Known rows, with every way that one mark hangs from another
J470(J903(J817(J784))): [-1.5,-12.4,10.5,-4.3,10.2,6.8,5.9,3.4,5.3,7.8,11.9,-21.2,-3.8,11.1,-3.4,17.8,-11.2,-5.1,2.8]
J908(J784(J57)): [-20.4,9.4,5.5,-37.8,2.5,-4.9,-8.2,-2.5,40.8,19.8,-11.2,8.9,-15.3,4.2,4.8,12.3,-23.3,-6.9,-5.2]
J257(J470): [21.0,1.5,-17.4,-12.1,-5.9,14.8,-25.5,2.3,35.7,15.7,-15.5,2.7,-8.2,-9.6,-3.4,4.4,11.7,18.4,-24.6]
J908(J903(J601 J817(J784))): [16.4,-19.3,23.7,2.8,0.1,-13.8,16.4,-9.7,0.1,3.5,24.0,-1.2,-7.3,24.6,5.3,-21.7,-27.1,4.3,10.1]
J470(J257 J903(J57(J784) J817)): [-10.6,-0.4,-6.3,-11.7,0.6,-3.6,-5.8,27.9,-25.6,-10.9,1.9,-12.3,4.5,-0.8,10.4,19.4,11.0,8.3,-2.3]
J470(J903(J57 J817(J784))): [-15.2,-23.8,6.1,11.6,14.7,-3.1,21.8,10.6,-18.7,-4.0,0.6,-14.7,-0.8,-1.2,-6.7,29.5,0.4,-17.8,-8.9]
J817(J784(J57 J908(J903(J470)))): [-18.1,20.6,17.6,19.1,35.0,4.0,-8.0,-29.5,8.8,15.6,-20.2,-14.0,-0.9,-2.7,1.9,-33.2,7.5,-47.7,12.2]
J57(J784(J908(J903(J601 J817)))): [6.8,-9.3,4.6,9.8,-23.9,-18.5,0.5,-13.0,11.6,-14.7,7.6,7.8,8.6,11.9,15.3,-48.2,-15.0,-5.7,22.1]
J784(J908(J903(J57))): [-13.4,12.9,1.7,9.4,2.1,18.1,8.9,-10.4,9.5,-12.2,-23.1,20.2,-0.3,3.7,-10.6,-9.0,-1.2,-3.2,14.7]
J908(J784 J903(J470 J817)): [10.2,0.5,9.4,7.1,-0.3,-7.3,10.1,-18.1,9.7,14.7,28.3,-13.6,5.0,39.2,2.3,3.2,-33.8,-17.8,21.0]
J817(J784(J908)): [-19.7,-9.8,11.6,5.9,7.7,20.4,-11.8,-14.2,26.7,10.8,-1.4,4.4,-14.3,-7.9,-2.2,-14.5,3.7,-16.3,-2.4]
J470(J903(J601)): [31.9,-3.2,-12.8,-11.1,-12.8,6.5,5.9,7.3,7.6,-10.2,-2.2,9.8,-3.9,-9.8,-12.2,15.1,-4.3,32.9,-3.3]
J908(J784): [-0.2,-11.5,-0.9,-20.5,-6.0,9.7,-9.5,-3.2,44.1,17.1,6.8,12.9,-17.8,14.5,-1.2,14.0,-25.8,5.2,-6.7]
J903(J57 J470(J257) J601 J817): [8.9,-0.6,-5.2,8.5,-14.5,-22.1,11.6,9.2,-68.5,-10.7,38.4,3.5,18.1,-15.9,-2.3,11.7,15.9,24.7,-7.7]
J57(J784): [-5.2,-18.4,-22.9,-26.9,1.8,-1.8,-47.7,1.5,36.9,16.3,-13.6,9.8,-20.8,0.7,0.3,-8.9,-3.0,5.8,-20.9]
J257(J470(J903(J817))): [27.1,8.6,-9.8,-4.0,-12.5,7.5,4.7,8.4,15.8,0.3,-4.2,-24.4,13.4,-1.4,-2.4,20.6,7.4,10.6,-4.9]
J784(J57 J908(J903(J817))): [-31.4,40.8,22.0,-28.3,-5.3,-2.7,8.3,-19.8,18.3,-3.8,-10.2,-3.2,15.2,15.0,0.5,-25.4,-21.0,-1.0,37.7]
J470(J257 J903(J817(J784(J908)))): [-15.9,15.9,31.3,9.1,3.3,26.2,14.3,2.5,-10.4,-7.5,24.2,-24.0,7.9,3.9,8.5,-0.6,10.2,-3.0,26.7]
J908(J784(J57) J903): [-7.5,22.5,15.8,-32.0,9.6,-0.6,-1.2,-8.1,44.5,17.1,-19.0,8.0,-15.3,29.4,6.9,-1.7,-37.2,-7.8,13.3]
J903(J57(J784) J601): [4.9,-37.6,-27.7,2.5,-9.1,-25.3,-17.7,14.8,-3.8,-5.9,-17.1,26.4,-13.9,-26.0,1.9,-4.9,8.6,2.3,-36.1]
J784(J57 J908(J903)): [-20.6,42.4,12.7,-23.9,6.5,13.5,-5.5,-20.1,32.9,1.9,-29.4,8.8,-0.2,6.5,-3.0,-23.9,-9.8,-2.2,27.1]
J257(J470(J903(J57 J817(J784)))): [10.7,-20.6,-0.3,34.5,12.9,-3.3,21.5,18.8,-12.0,-0.5,-13.6,-25.5,4.4,-15.0,2.9,23.9,23.1,-29.8,-25.1]
J57(J784(J908)): [-16.3,-9.1,-14.8,-8.7,-5.3,8.2,-38.6,-7.7,36.2,4.2,-14.3,10.8,-9.6,-11.0,4.6,-25.6,6.9,-12.0,-5.3]

Rows
[-4.7,11.3,-13.8,-2.2,11.1,8.4,-17.9,8.1,-38.6,6.4,8.0,6.2,0.0,-11.2,-10.8,21.4,23.7,18.0,-16.3] => J903(J57 J470(J257))
[-14.6,8.7,-4.5,-3.5,-1.1,-5.4,-1.5,5.5,-51.9,1.2,29.2,-6.5,14.5,-4.4,-5.5,23.2,15.2,16.3,-2.5] => J903(J57 J470(J257) J817)
[9.3,32.4,11.9,-11.8,4.7,8.6,-7.4,-8.6,-22.2,8.6,33.6,-15.5,11.4,33.2,0.1,-5.2,-8.0,28.8,27.3] => J908(J903(J470(J257) J817))
[31.6,18.2,0.8,-20.5,-10.7,19.0,2.2,18.1,-9.4,-11.3,10.5,7.5,-3.3,-4.1,-1.8,11.2,6.9,54.0,7.0] => J470(J257 J903(J601))
[1.0,31.7,10.8,-11.9,-8.5,-2.7,9.5,-16.1,17.9,-9.3,-22.1,16.2,3.6,-4.4,2.1,-35.6,-7.3,7.4,26.0] => J784(J57 J908(J903(J601)))
[21.1,7.8,0.6,-5.9,-19.0,-11.1,-3.1,1.9,-41.7,0.8,50.4,-5.3,14.5,-2.7,0.4,0.1,4.7,38.8,4.1] => J903(J470(J257) J601 J817)
[-4.8,-15.5,-15.5,-4.7,14.7,-4.3,-22.1,3.1,15.1,3.0,-32.8,14.7,-16.8,12.5,-0.1,-10.0,-5.9,-8.4,-13.7] => J908(J903(J57(J784)))
[-27.1,-22.1,-21.8,29.5,-5.2,-24.2,-13.6,-10.5,-25.0,-5.0,2.9,-5.7,18.1,-23.1,0.4,-10.9,20.2,-44.8,-9.1] => J903(J57(J784(J908)) J470 J817)
[-39.8,11.8,16.0,-12.0,17.3,6.2,-14.2,-13.4,25.4,14.7,-18.7,-0.1,-11.3,-17.7,3.9,-18.7,4.6,-26.0,-1.2] => J817(J784(J57 J908))
[-21.0,-6.2,17.9,29.8,20.9,15.7,12.9,-10.7,7.9,-2.3,-20.0,8.9,-10.6,5.9,-1.5,-18.4,1.4,-32.1,3.7] => J817(J784(J908(J903(J57))))
[-17.5,-31.3,13.0,34.7,-12.7,-19.8,31.5,-3.1,-26.9,-16.7,18.5,9.5,7.5,-23.4,2.9,-13.3,5.6,-25.6,-5.5] => J903(J57 J601 J817(J784(J908)))
[45.6,-10.1,-25.9,26.7,-9.2,-1.4,19.4,23.0,-10.9,-16.1,-24.8,3.6,4.4,-36.4,-3.9,21.1,29.2,12.5,-29.7] => J257(J470(J903(J57 J601)))
[22.2,-9.9,11.6,48.2,11.0,2.1,5.6,-28.7,-3.0,0.5,10.0,-0.5,-1.2,-3.0,0.3,-38.5,8.6,-29.7,8.7] => J817(J784(J908(J903(J470 J601))))
[20.6,-19.3,-35.5,18.5,6.4,1.3,-19.6,24.9,14.1,-1.8,-44.7,-8.6,-5.8,-25.6,4.8,12.9,34.6,-19.9,-38.3] => J257(J470(J903(J57(J784))))
[-6.0,-23.5,18.7,16.2,-18.6,-10.1,17.7,-11.1,-2.5,-6.6,30.5,2.3,3.6,-10.4,5.8,-22.7,-3.8,-12.2,5.2] => J903(J601 J817(J784(J908)))
[-18.2,-10.3,9.3,16.5,20.0,-6.9,-0.7,4.9,-54.0,10.3,33.4,-17.1,3.8,-4.2,3.1,14.7,18.1,-12.2,-14.4] => J903(J57 J470(J257) J817(J784))
[1.9,19.4,-6.6,-15.8,6.9,25.7,1.3,25.9,-20.2,-8.6,-8.4,4.7,-2.8,-3.7,-8.6,34.9,15.2,32.1,-0.6] => J470(J257 J903(J57))
[-0.4,20.0,5.5,-9.5,18.3,-7.7,-6.2,-17.1,22.1,22.9,-10.7,-6.7,-5.8,20.4,2.8,-2.4,-21.7,-27.8,11.0] => J908(J784(J57) J903(J470))
[20.9,-8.5,-5.5,1.4,-5.1,-6.5,15.6,1.3,-7.8,-12.1,-12.7,29.3,-7.3,2.9,-9.0,-1.5,-10.7,21.4,-3.9] => J908(J903(J57 J601))
[-29.0,-18.7,-19.9,9.2,-3.2,0.2,-23.9,0.0,13.7,-5.1,-23.1,16.6,-6.4,-22.8,1.0,-12.9,16.1,-24.9,-16.6] => J903(J57(J784(J908)))
[2.6,26.4,8.8,-33.2,-8.8,21.1,1.2,13.0,-10.0,-5.0,22.3,-13.3,8.3,16.0,-1.2,24.8,-4.9,44.0,22.7] => J470(J257 J903(J817))
[3.3,0.7,20.0,-15.2,-8.0,-1.4,15.4,-8.7,32.3,8.6,20.6,-0.4,-4.1,48.0,4.6,2.2,-47.6,-1.1,24.4] => J908(J784 J903(J817))
[-11.8,3.2,4.7,-14.1,-1.9,-6.2,17.6,-1.7,-9.1,-3.6,1.0,9.4,4.0,23.4,-10.3,9.7,-21.7,10.5,10.0] => J908(J903(J57 J817))
[15.0,0.5,-15.8,11.8,-6.8,-0.9,20.4,19.5,-10.2,-10.1,-14.4,-16.8,16.0,-13.4,-4.8,32.8,17.9,-0.3,-13.4] => J257(J470(J903(J57 J817)))
[57.0,-1.8,-21.0,8.0,-14.3,7.4,5.5,14.7,16.0,-6.2,-15.5,-2.5,2.2,-22.7,-2.5,8.4,17.0,23.0,-17.8] => J257(J470(J903(J601)))
[-7.8,-17.8,-17.1,15.7,10.0,-27.6,-12.6,-6.0,-21.7,4.2,-3.8,-8.8,6.9,12.9,1.3,-8.4,-1.8,-28.2,-6.1] => J908(J903(J57(J784) J470 J817))
[14.9,6.1,3.4,-3.0,-17.4,-6.5,33.6,26.8,-48.9,-25.1,20.3,1.5,14.1,-9.5,-1.0,27.5,6.2,39.9,5.5] => J470(J257 J903(J57 J601 J817))
